Known rows, with every step that occurs
bobu -> zuler -> laguv -> fisum -> resa -> tevafo: [  2 -13 -22  -5  19   5  -2  13  -6 -22  11   7  11  19 -22  -2   1  -5
 -18   6 -23 -33  49  35  -2 -23   1  16  24  14 -10  13 -12   0 -33 -20]
tevafo -> zuler -> fisum: [ -9  -1  26  -9  -2 -17 -11 -27   3  -4  10  18   4   3 -52  -6  12  -6
  23  17   0  -8 -34  16  -1   2   6  11   2  -2 -14  18  -9   7  -3 -25]
fisum -> resa: [  1  15  -6  -9  -2   9  -5  28  -1  -2  15  -6  28  12  -1 -11   8  12
   5 -10   5   4  -3  -9  24   3 -25  47  15  12  -2   2   7   3   6  -8]
laguv -> fisum -> resa -> tevafo: [-25 -12 -33 -19  -1  -9   9  18 -20 -34  25 -11  14  10   7   1   8   2
 -12 -17  -5 -16  39  15   5   9  16  46  19   7 -25  20   5   9  -4 -10]
zuler -> resa -> tevafo -> fisum: [-19  10  -5 -10  -6 -28  -8  10 -15 -11 -12  -2  -4  12 -14  23  -4 -10
  11   2 -16  17  67  11  -4 -10  16  14  -4  -5   7  -3  -1   1  17 -11]
zuler -> laguv -> fisum: [ -1 -16  -8 -10  27   8  -7 -10 -12 -20  -5  -3 -16   2   4 -19 -15   0
 -36 -10   0 -13  28  59 -18  -1  26   7  13  -5 -15  15  -8   9   0 -29]
gomo -> laguv -> fisum -> bobu: [-13 -13 -20  10  -4 -14 -17 -11 -19 -18   4   1 -18   0   6  17  -6  11
 -12  -9  14 -53  15  45  -2  -1  17  12  10  26 -19  18  12   4 -12 -36]
zigu -> laguv -> fisum -> resa -> tevafo: [-13  -6 -20  -3  23  -7   5   8 -15 -16  30   0  25   4  -2  -3   7   1
  -2 -12   5 -58   8  37 -11   9  15  24  19  16  -9  14 -24   3  16 -17]
tevafo -> bobu: [ -8  -5   0  -9   5 -10  -3  12   2 -10  16   8   5  -4 -21 -53  -5   4
   4   3  15  -8   7  -1 -16   3  -3   9   2   9  -7 -30   4  -4   6 -23]
zuler -> fisum -> resa -> laguv: [ 14  23  13 -10  -6  -3 -17  22  -8 -22  18  -3  13  13   9 -13  12   1
  32  -8  -2  -1 -53  -5   0 -10 -27  40  20  -6  -9   8   2   3 -15 -20]
resa -> tevafo -> fisum -> bobu -> zuler -> laguv: [-29   4  11  -5   5 -16  -4  20 -19 -41  11  -3   5  25  16  36 -24   2
   6   1 -24   5  44  14  -5 -12  -3  12 -10   8   1  -7   3  -1  -1 -24]
fisum -> bobu -> resa -> tevafo -> zuler -> laguv: [-28 -38   2  -5  15   4 -11  18  -5 -16  36  -1   8  35 -32  28 -19  25
   5   3   1  14  48   6   7 -11   7  21  -8  18  -6  16   2  -2  22 -33]
zuler -> fisum: [ -4  11  17  -6  -4 -13  -7  -6  -3 -21   3  -1  -8   2   5  -4  13  -4
  23   1  11 -21 -52  17  -9  -8  -9   1  11  -7 -13   8  -1   0 -22  -3]
bobu -> zuler: [ 14  -5 -12   3   4   1   3   3   7  -1   9  15  11   9 -26   8  13  -6
   3  16  -9 -36  22  -4   6 -21 -11  -6  14  16   1  -4 -11  -9 -37   5]
resa -> tevafo -> laguv -> bobu -> zuler -> fisum: [-41  -6   1 -13 -11 -10  -1  41 -17 -37  -1   4  11  29  -4  -9  -5 -12
   7   1 -41  12  23  -1 -19 -18  13 -12   8  -3   2  26   6   4 -10  18]
gomo -> laguv -> fisum: [ -9 -13 -20   8  -9 -16 -15 -16 -15 -16 -10   2 -16 -11   7   3   1  -5
 -14 -12   0 -52  13  49  -9   2  16   0  11  22 -16  16  12   8 -14 -32]
tevafo -> fisum -> bobu -> resa -> laguv: [  7  -1  24 -15   0 -12 -13   9 -16 -32  27  -5  10  20  14  21 -14  18
  15  -2  20 -16  30 -15  10  -1 -18  21  -8  18  10 -39  12   2  13 -29]
laguv -> gomo: [ 11   0   7   3  14  -4 -13 -42  -6 -11   7   3  -6   8  18 -16   1   6
   3 -12   2 -21   9  -9  10 -29  -3   9  -5  -9  11 -14   6   4  -5  27]
laguv -> bobu: [ -3   0 -10 -19  -3  -5   3  13  -9 -10 -20   3  -1  22  -1 -36   4   1
 -25 -16  14 -11  19  22  10  -4  11 -26  12   5  10   5   6  -5   1 -13]
zigu -> gomo: [ -4   2  -9   9   5   7 -11  16   5  50  11  21  -2  -1   6   0  -3   1
  -5   1 -29  28   0 -20  -9 -27  -8   6  16   6   2  13  22 -22  11 -11]
tevafo -> laguv -> bobu -> resa: [-18 -23   6 -24 -10   9  -8  35  -9 -17  -1   4  14  25 -20 -50   3   3
 -10  -3  -3  -4  29 -11  -8  -6  12 -20  14   9  17  10  14  10  11  28]
gomo -> laguv -> fisum -> bobu -> zuler -> resa: [ -6 -12 -30   8  -3 -18 -20 -10 -18 -12   3   7 -17   5 -13  23   0   8
 -10  -2  13 -63  38  47   1 -11  18  14  16  28 -16  18   5  -1 -21 -36]
gomo -> laguv -> fisum -> bobu -> zuler: [ -7 -14 -25  10  -4 -14 -17 -10 -16 -18   6   5 -14   3  -3  20  -2   8
 -12  -4  12 -66  21  44   1  -7  12  10  15  31 -18  17   8   0 -25 -35]
zigu -> gomo -> laguv -> fisum -> resa: [ -9  -2 -25  11  -3  -1 -23  14  -6  38  10  19  -4  -4  11  -1   0   2
 -13 -11 -28  -7   7  10  -8 -25  -5  24  28  26  -9  25  32 -14   2 -36]
tevafo -> fisum -> bobu: [ -3  19  24 -11   0 -17  -7  -1 -17 -28  17  -3   3  15  24  26 -13  22
  11   2  35 -26   9  -1  16   4 -14  21  -8  14   4 -36  11  -3   6 -18]
gomo -> laguv: [ -1   1  -2  18 -11  -8 -21  -8  -5  -1 -21   5 -13  -9   4   5  -3  -5
  -3  -7  -9 -28  -7  35  -6  -4  -5  -8   1  21   1   9  12   4  -6 -31]
laguv -> fisum -> bobu: [-15 -18 -26 -12   9  -9   6  -6 -20 -26  35  -4  -7  11   4  19  -3  23
 -13  -4  34 -35  30  15   6   6  30  28  12   5 -28  13  -2  -1  -7  -9]
tevafo -> zuler: [ -7  -9  14  -5   3  -8  -6 -23   5  10   8  19  10   2 -57  -4   3  -3
   8  16  -6   7   2   4   5   7  12   9  -5   3  -6  14  -8   7  11 -22]
tevafo -> fisum -> resa -> laguv -> bobu: [ 18  31  18 -26  -9 -11 -12  25 -19 -31   5  -5  25  18  24 -18  -5   4
   6 -17   4  -7  12 -10  17   4 -28  35   7  11  15 -36  15   6  10 -33]
gomo -> laguv -> fisum -> resa: [ -8  -6 -23   4 -11 -10 -17  -1 -17 -17  -1  -2  -4  -4   6  -3   4   0
 -13 -17   1 -50  11  43   3   4   3  24  18  29 -15  18  16  11 -11 -36]
tevafo -> resa -> laguv -> bobu -> zuler: [ 42   6 -13 -19  -2  -5 -13  -1 -11  -4   6  10  15  20 -63 -10  -2  -6
   6 -20 -14  12  17 -10 -20 -13  17   6  22  -1  10 -14  -2   0  -3 -24]
gomo -> laguv -> fisum -> resa -> tevafo -> bobu: [-22  -9 -25   0 -10 -18 -17   9 -19 -27   3  -1  -1  -2   2 -13  -2  -2
  -9 -17  -8 -43  21  45  -8   3   6  27  15  30 -19  13  18   9  -7 -46]
tevafo -> bobu -> resa -> laguv: [  6 -34   0 -14   5  -3 -12  28   4 -16  30   7  15   5 -37 -61  -8   1
   9  -3  -6   5  35 -21 -25  -4  -9   8   1  15   1 -33   6   0  16 -40]
fisum -> bobu -> zuler: [  2  -3 -10   3  12   4  -3  11  -2  -5  34  10   7  27 -17  36  -5  29
   8  17  23 -28  19 -10  21 -19  -6  19   7  18  -7   1  -7 -18 -20  -5]
laguv -> bobu -> zuler -> fisum: [  5   4 -11 -20  -3 -11   2  14  -7 -22 -12  14   2  28 -17 -32  20  -5
 -10  -3  13 -47  10  27  11 -23  -1 -29  27  12   3   5  -2 -13 -35 -12]
zigu -> laguv -> bobu -> zuler -> resa -> tevafo: [ -1   0 -16  -4  21 -11   3  13  -8  -1  -2  16  17  22 -29 -16   9  -7
  -8  -3   2 -58  30  43  -6 -15  14 -24  19  19  16   9 -30 -13   8 -20]

Rows
[-10 -35  -2 -15   5  -7  -6  19   6 -14  27   6  13   3 -39 -58   2   4
   4  -1  11 -14  35  -6 -14   0  -8   3   2  21  -3 -33  10   0  14 -29] | tevafo -> bobu -> resa
[-19 -14 -17   9  -5  -3 -24  27  -4  36  -7  22  -6  11   4 -10  -4  -5
 -17 -15 -45  11  27  13 -12 -36  -5 -13  19  28   8  25  37 -18  13 -43] | zigu -> gomo -> laguv -> bobu -> resa -> tevafo
[-25 -30  -4 -17  -1   6  -5  19 -18 -26  35   0   9  18 -12 -11  -3  18
  -2   6  11 -20  30 -15 -12   3  25  20  14   8  -9  17   7  11   4  32] | tevafo -> laguv -> fisum -> bobu -> resa
[ 12   2   9  13  33  -3 -11 -34  -4   0  16  10  10   3   5 -14   3   4
   7  -9   9 -62 -11  20  -7 -18   0   0   2   4  16  -9 -23  -2  16   8] | zigu -> laguv -> gomo
[ 25 -11 -15  -9   4   1  -7   9 -14 -19  17  -1   1   3   6  -5 -11  -6
   0 -11 -25  13  22 -16 -22  -1  18  19   6 -13  -8   6  -9   6  -2 -26] | resa -> laguv -> fisum
[  6   9 -13 -23  -3  -7   0  23  -8 -22  -6  11  11  32 -16 -37  23   0
  -9  -8  15 -46   9  24  19 -23  -8 -13  32  15   3   6   1 -11 -33 -14] | laguv -> bobu -> zuler -> fisum -> resa
[-31 -50   5  -9  -2   2  -8  20  -6 -26  21  -4  16  23 -17  -7   0  -6
   9  -8 -41  10  58 -19 -12 -20   2  -3  -7  10  11   8  15  15  16  18] | bobu -> resa -> tevafo -> laguv -> gomo
[ 13  -2  16   3  33  13 -22 -31  -4 -12 -12   1 -17  10  12 -27 -20   4
 -21 -13  -8  -3  14  40  -7 -29   3   6  -1 -12   8  -2  -4   8   5  -9] | zuler -> laguv -> gomo
[ -3   1 -10   4 -14 -13 -19   2 -12  -7 -34   6 -13   7   3 -22  -2  -4
 -20 -18   1 -36   7  49   2  -8   4 -26   9  25   8  12  18   1  -6 -39] | gomo -> laguv -> bobu
[-25  -2 -17 -10   0 -24  -8  19  -7  -4  -3   3  -4  11 -36  -5  -6  -8
   9   4 -15  25  67   9 -14 -12  20  16   0  -5   0   2  -4  -4  19 -16] | zuler -> resa -> tevafo -> bobu
[-43  -7  13  -4  -2 -21  -6   6  -9 -23  18   6   6  19 -29  27  -8  -4
  24  10 -31  25   4  10  -8  -6  13  15 -10  -3 -16  30  -4   4   4 -24] | resa -> tevafo -> zuler -> fisum -> bobu
[-28 -48  -5  -6  -3  -2   1  24   0 -20  15  -8  13  16 -20   9   1  -9
   5  -9 -36  14  57  -4  -9  -9   0  -8  -8  16   3   7  10  10  14 -12] | bobu -> resa -> tevafo
[  2   3 -10   4 -14 -15 -21   1 -10 -15 -29  14 -11  12  -7 -18   9  -8
 -10 -10   1 -61  -1  53   2 -22  -5 -29  20  30   3  13  12  -5 -31 -39] | gomo -> laguv -> bobu -> zuler -> fisum
[ 19  -2 -24 -12   4 -10 -17   7 -14   0   9   3  -9  14 -27  13  -7   5
   6   0   0  16  61  -5  -7 -11  28  33  10 -13  -2  10 -12  -3  11 -24] | zuler -> resa -> laguv -> fisum -> bobu
[ -9  -7 -24  14   0  -3 -21   5  -6  38   4  22 -12  -7  11   1  -2  -1
 -15  -7 -30  -9   9  13 -16 -26   3   8  23  21  -8  24  30 -15   1 -33] | zigu -> gomo -> laguv -> fisum
[ 29  -7 -29  -6   6  -7  -9   7  -2   0   9  17   5  15 -45   9  12 -10
   5  15 -19 -26  64  -5  -3 -27   9  11  21   5   2   2 -20  -8 -30  -9] | bobu -> zuler -> resa -> laguv -> fisum
[ -6 -13 -16   8  -5   0 -26  21  -2  43  -8  23  -8   6   1 -18  -1  -2
 -18 -13 -30   1  17  11  -9 -34  -8 -15  23  29   9  20  36 -19  10 -41] | zigu -> gomo -> laguv -> bobu -> resa
[  6  -3 -19 -18   0  -4   5  16  -6 -11 -14  14   6  28 -20 -31  14  -2
 -22  -4   8 -36  35  18  16 -20   4 -30  22  15  10   2  -2 -12 -25 -10] | laguv -> bobu -> zuler
[-13 -28 -21   7  -5 -12 -18  -8 -17 -20   9  -1 -14   3  -1  15  -2  11
 -12 -11  12 -55  28  43  -2  -2  14   9   9  33 -16  17  14   5  -9 -40] | gomo -> laguv -> fisum -> bobu -> resa
[  2 -11  26  -4  25   0 -22 -45   3   3  -1  19  -1   9 -49 -24 -12   0
  -8   7 -11   4  13  32   1 -12  13  15  -6  -5   1  13 -10  14  15 -28] | tevafo -> zuler -> laguv -> gomo
[-39 -14   5  -3  -2 -16   1   5  -6 -13   6   7  11  11 -32  19 -10 -13
  12   6 -48  36  28   4  -9  -2  18   6 -15  -2  -7  26  -4   8  14 -19] | resa -> tevafo -> zuler
[  9 -29   0  -3  14   8 -19   9  -7 -12  44  -1   7  33  -8  19 -15  30
  13  -6  10   4  35 -29  10 -22  -6  25  -5  10   5  -5   5  -4  13 -17] | fisum -> bobu -> resa -> laguv -> gomo
[  4  30  21 -19  -7 -13  -6  12 -13 -26   8  -6  22   9  23  -3   2   7
  10  -8  17 -22   5  -2  21   8 -32  39   3  15   8 -37  15   8   8 -17] | tevafo -> fisum -> resa
[-38  -9   9  -1  -3  -5  -7  15 -15 -29   8  -1   7  19  12  -1 -15  -7
  12  -3 -49  26  28 -19 -19 -20  12   7  -9 -11   7  17   8  13   6  38] | resa -> tevafo -> laguv -> gomo
[ 29  17  -2  -6   6  12 -20  19  -7  -9  23  -2  27  20  11 -20  -4   9
  15 -21 -19  20   2 -34  16 -17 -29  59   9  -2  10  -6   6   6   7 -12] | fisum -> resa -> laguv -> gomo
[  2   7  20 -20  -4 -12 -18  -3  -2  -9  14  18  19  18 -51 -25  11  -3
  22   5  -3   2 -28   8   8  -1  -4  29  13   1  -9  21  -5   7   1 -41] | tevafo -> zuler -> fisum -> resa -> laguv -> bobu
[-29   9  -3 -11  -8   5  -4  53 -11 -17  20  -8  34  22   2  -6  -3   4
  12  -9 -31  29  12 -19   6  -2 -15  49   9   7   1  18  12  11  14   9] | fisum -> resa -> tevafo -> laguv
[  4  -2 -15   7 -11 -12 -18   3  -8  -7 -30  14  -7  12 -10 -17   5  -6
 -18  -9  -4 -53  17  48   5 -18  -2 -29  16  32   8  11  11  -4 -24 -37] | gomo -> laguv -> bobu -> zuler
[-35 -50   3  -9  -7   3  -3  33  -3 -22  19  -7  19  20 -23  -2   0  -8
   7  -2 -40  18  57 -16 -16 -10   3  -7  -4  14   7  12  13  15  17   8] | bobu -> resa -> tevafo -> laguv
[-22 -26  -5 -29  -8 -13   2  28 -14 -33 -10  -4   9  33  -7 -28   4  -6
 -19 -22  -5  -9  62  19   7  -9   7 -30   5  17  14  -3  16   3  13 -25] | laguv -> bobu -> resa -> tevafo -> fisum
[-41 -10  -5 -13  -8  -5   2  43 -15 -30  -2   3  14  28  -6  -9  -9 -11
   0   0 -46  19  41  -6 -16 -15  17 -13   4   2   6  24   5   4  -2  20] | resa -> tevafo -> laguv -> bobu -> zuler
[ -6 -29 -12 -26  -3  -1   1  20  -6 -14  -9   0   7  27 -19 -41  11   0
 -24 -20  10 -16  47  17  11  -8   7 -32  12  17  13   1  13   0   9 -20] | laguv -> bobu -> resa
[ -5  -5   5 -10   2 -16 -13 -24   3  22  -1  21   4   4 -79   0   7  -4
  11  20  -3  12  33  10   7   0  23  18  -2  -1  -1  17 -14   5  20 -23] | tevafo -> zuler -> resa
[ 13 -16 -17  -3  22   6  -2  -3  -1 -15   5  12   0  11 -24  -7   2  -6
 -22  10  -9 -46  42  38  -6 -22   8  -2  22  13  -9   7 -15  -2 -36 -16] | bobu -> zuler -> laguv -> fisum
[-42 -21   1  -6  12 -11  -4   3 -13 -23  14   4   3  19 -30  20 -23  -3
  -5   5 -36  29  43  31 -12  -3  30  17 -10  -2 -16  35  -8   9  15 -37] | resa -> tevafo -> zuler -> laguv -> fisum -> bobu
[-21   1 -17  -5  -4 -18  -7  13  -9   2 -11  -2  -6  11 -26  21  -3  -9
   8   3 -23  29  63   8  -7 -13  22  11  -2  -9   3  16  -6  -1  16  -6] | zuler -> resa -> tevafo
[-11  -7 -22  16   1  -3 -23   8  -8  37  14  21 -13   0  11  12  -7   9
 -13  -6 -18  -9  10  11 -12 -28   3  15  23  23 -10  25  29 -20   2 -37] | zigu -> gomo -> laguv -> fisum -> bobu
[ 37   8  -9 -20  -3  -6 -13  -2 -13  -4   3   5  13  17 -54 -12  -6  -3
   5 -26 -11  24   9  -7 -22  -4  21   7  17  -8   9 -11   1   2   9 -25] | tevafo -> resa -> laguv -> bobu
[ -5 -21 -10   0 -13  -9 -21   7  -9  -9 -28   5  -8  11 -10 -25   3  -5
 -19 -22  -2 -39  25  47   1 -11   1 -29  10  34  10  10  22   2  -1 -44] | gomo -> laguv -> bobu -> resa
[ -8  -2  -5 -20  -8   3  -8  30 -10  -9  -8  15  12  28 -32 -42   7   0
  -8   9  -2 -15  36  -8  -4 -17  14 -13  22   4  16  11   1   0  -7  33] | tevafo -> laguv -> bobu -> zuler -> resa
[ 24  -8  -2   5  26  10 -13 -19   4  -8   1  16  -1  16 -17 -11  -1  -2
 -11   8 -15 -39  32  24   2 -41 -10  -1  13   6   7  -4 -12  -3 -34  -2] | bobu -> zuler -> laguv -> gomo
[-32 -49   8 -12  -4 -10  -5  11   1 -21  21   0  16  17 -46   7   7 -12
  15   0 -35  11  40   3  -9  -9   3  -2  -6  14  -4  18   7  13  12 -23] | bobu -> resa -> tevafo -> zuler -> fisum
[-25  18  11 -20 -12 -11 -10  36 -15 -36  10  -4  15  24   7 -20  11  -1
  23 -11  -5  -5 -36  11   1 -10 -15  26  23  -2 -10  21  10   4 -12  -1] | zuler -> fisum -> resa -> tevafo -> laguv -> bobu
